Each row was made from one walk, in order. Every step used is in the known rows, and no mark comes twice. Write each row's walk.
Known rows:
dama-lopir-ratev-zubuz-vofo: -11 4 2 -23 7 -21 -7 11 -10 -15 4 -3 -10 -8 -3 11 6 -4 17 12 18
zubuz-vofo: 5 0 -2 9 7 -8 -5 10 8 -10 -18 -14 8 -4 -5 -6 -13 21 2 2 -7
lopir-dumako-zubuz: -12 2 11 -9 1 3 -4 -3 15 -9 0 7 -18 -10 6 -15 5 20 3 4 -12
vofo-zubuz-dama: 22 3 -9 7 2 10 24 2 0 1 -1 -6 6 11 -2 -2 -16 18 -21 -21 4
dama-lopir: -4 9 -11 5 0 -1 -13 2 1 -4 2 10 15 -5 -6 2 0 -16 4 10 -5
dumako-zubuz: -1 9 -1 6 13 8 7 3 9 -12 -3 8 -9 -2 7 -21 6 7 -10 2 -7
dama-lopir-ratev-zubuz: -15 16 -4 -22 3 -9 -7 7 -15 -8 13 14 -8 -5 -1 8 16 -15 12 17 8
dumako-zubuz-pasa-lopir: 0 1 -5 -1 0 13 6 -11 8 14 -2 4 -1 4 8 -17 18 -14 -11 5 3
lopir-vofo-zubuz-pasa: 19 7 -5 -6 4 7 12 14 10 -1 -7 -10 10 8 -17 -6 -11 33 -7 -8 -2
pasa-zubuz-vofo: 25 -9 5 24 12 -17 -9 5 6 -18 -20 -16 10 -8 -5 8 -10 21 -9 -9 -2
ratev-zubuz: -3 13 -6 -8 11 12 8 6 -6 -13 -3 9 4 -5 13 -10 4 10 -5 9 -4
dama-lopir-pasa-zubuz-vofo: 19 -18 8 41 -2 -19 -17 1 0 -22 -11 -14 25 -20 1 14 -22 -3 5 5 9
dumako-zubuz-vofo: 2 -2 6 6 17 -2 8 6 15 -18 -11 -10 -10 -7 5 -18 -3 17 -6 -3 3
vofo-zubuz-dama-lopir: 17 -1 -11 0 2 6 16 -1 -1 2 11 2 13 5 -5 9 -12 -9 -14 -18 15
ratev-zubuz-pasa: 9 10 -4 -12 4 13 13 5 -11 7 -10 -6 5 5 19 -11 5 14 -17 4 -3
vofo-zubuz-pasa-lopir-dumako: 9 -4 -4 -14 -24 4 -5 -16 10 17 2 -1 14 -6 -4 3 0 12 -3 0 4
zubuz-pasa-lopir: 3 4 -12 3 -12 7 -8 -7 1 22 -8 -1 16 7 -1 -5 9 -9 -5 10 -7
pasa-lopir-dumako-zubuz: -22 -4 6 -11 -6 5 -12 -14 17 -2 7 16 -13 -13 2 -10 16 -2 12 12 -5
zubuz-dama: 5 3 -5 10 3 7 9 5 -6 10 -9 -7 1 16 -1 -3 -8 9 -8 -9 -12
dumako-zubuz-dama: 2 0 2 5 14 13 23 1 2 1 -2 -1 -16 14 9 -15 3 4 -15 -15 -3
vofo-zubuz-pasa-lopir-ratev: 15 10 -12 -8 -18 -8 0 -6 -2 18 3 -2 6 8 -14 5 10 2 -5 3 12
lopir-pasa-zubuz-vofo: 25 -15 11 47 0 -16 -9 3 2 -22 -24 -22 18 -14 3 2 -24 24 -2 2 -3
dama-lopir-pasa-zubuz: 15 -7 1 41 -6 -8 -18 -4 -5 -16 -3 4 25 -16 2 10 -11 -13 0 8 -1

Write each row's walk:
-4 -3 0 -1 12 9 15 -2 0 2 9 6 -10 8 7 -4 5 -23 -8 -12 8 -> dumako-zubuz-dama-lopir
-19 -11 10 -11 -5 9 4 -15 7 12 8 7 -19 2 4 -5 12 -6 8 -4 -1 -> pasa-lopir-dumako-zubuz-dama
0 0 -8 4 2 3 1 2 -8 11 2 -1 7 10 -3 7 -5 -19 -1 -8 -2 -> zubuz-dama-lopir
-11 -7 4 -10 -11 -4 -10 -3 -2 14 5 -3 -2 2 -5 13 -6 -6 12 -6 -8 -> zubuz-dama-lopir-dumako
-17 -7 5 -29 -1 6 4 -3 -12 5 12 5 -8 -2 12 13 2 -6 9 -3 3 -> ratev-zubuz-dama-lopir-dumako
-4 4 -5 27 -12 2 -16 2 -2 -9 -1 4 23 -12 3 -5 -16 -12 10 20 -7 -> dama-lopir-pasa
-8 -4 -1 -11 -24 1 -19 -12 4 26 -5 -3 8 -1 -3 1 7 4 10 12 -13 -> zubuz-pasa-lopir-dumako
-6 1 -7 -16 9 11 16 2 -16 2 9 7 1 5 13 6 2 -19 -3 -4 10 -> ratev-zubuz-dama-lopir
-10 3 4 -9 7 -8 8 1 -6 6 13 3 -27 15 -4 4 14 -20 3 -8 10 -> dumako-zubuz-dama-lopir-ratev
-19 15 -6 -19 -2 -3 -7 -1 -13 -3 8 18 -8 -2 -2 1 23 -11 13 24 5 -> pasa-lopir-ratev-zubuz
6 -9 0 -13 -12 0 4 -7 3 5 14 -1 4 -2 -5 16 -13 3 0 -17 8 -> vofo-zubuz-dama-lopir-dumako
-16 8 -3 -5 9 -3 -17 16 6 -12 2 11 8 -5 -25 3 -2 -6 21 11 -9 -> dama-lopir-vofo
-14 2 0 -10 -12 -7 -26 -3 6 0 5 8 4 -13 -7 8 -1 -3 16 11 -10 -> dama-lopir-dumako
-14 -14 15 -14 4 -12 -11 -2 18 -13 4 -4 -13 -20 2 -1 -1 4 15 1 7 -> dama-lopir-dumako-zubuz-vofo
10 2 -1 -1 10 9 21 15 4 -7 -1 -4 1 13 -21 0 -17 27 -2 -20 0 -> lopir-vofo-zubuz-dama
-6 7 0 -9 -7 -4 -1 -6 0 18 1 2 -18 11 -3 -10 27 -11 1 10 5 -> dumako-zubuz-pasa-lopir-ratev
24 -12 7 47 -4 1 6 -1 -10 -3 -15 -14 12 6 8 6 -19 11 -12 -10 -8 -> lopir-pasa-zubuz-dama
-7 5 -4 -5 -4 -15 -6 5 -14 13 6 -1 -10 16 -15 14 5 -17 10 -2 0 -> zubuz-dama-lopir-ratev
14 -4 3 10 1 -23 -9 1 -16 6 5 -4 -9 13 -14 30 8 -18 -1 -13 7 -> pasa-zubuz-dama-lopir-ratev
-4 -9 6 23 0 12 14 -3 -3 -2 6 1 -2 2 15 -11 -9 -19 -2 -2 6 -> dumako-zubuz-dama-lopir-pasa
-17 -2 9 -14 -1 -1 -12 -6 14 -7 12 13 -13 -15 4 -3 8 -7 11 6 -1 -> dama-lopir-dumako-zubuz
-1 -3 12 -12 -6 6 1 -4 10 11 -7 -10 -16 0 12 -15 6 22 -7 -3 -11 -> lopir-dumako-zubuz-pasa
1 3 -1 -9 12 15 24 5 -14 1 -3 -1 -4 11 15 -5 -1 8 -11 -6 -1 -> ratev-zubuz-dama
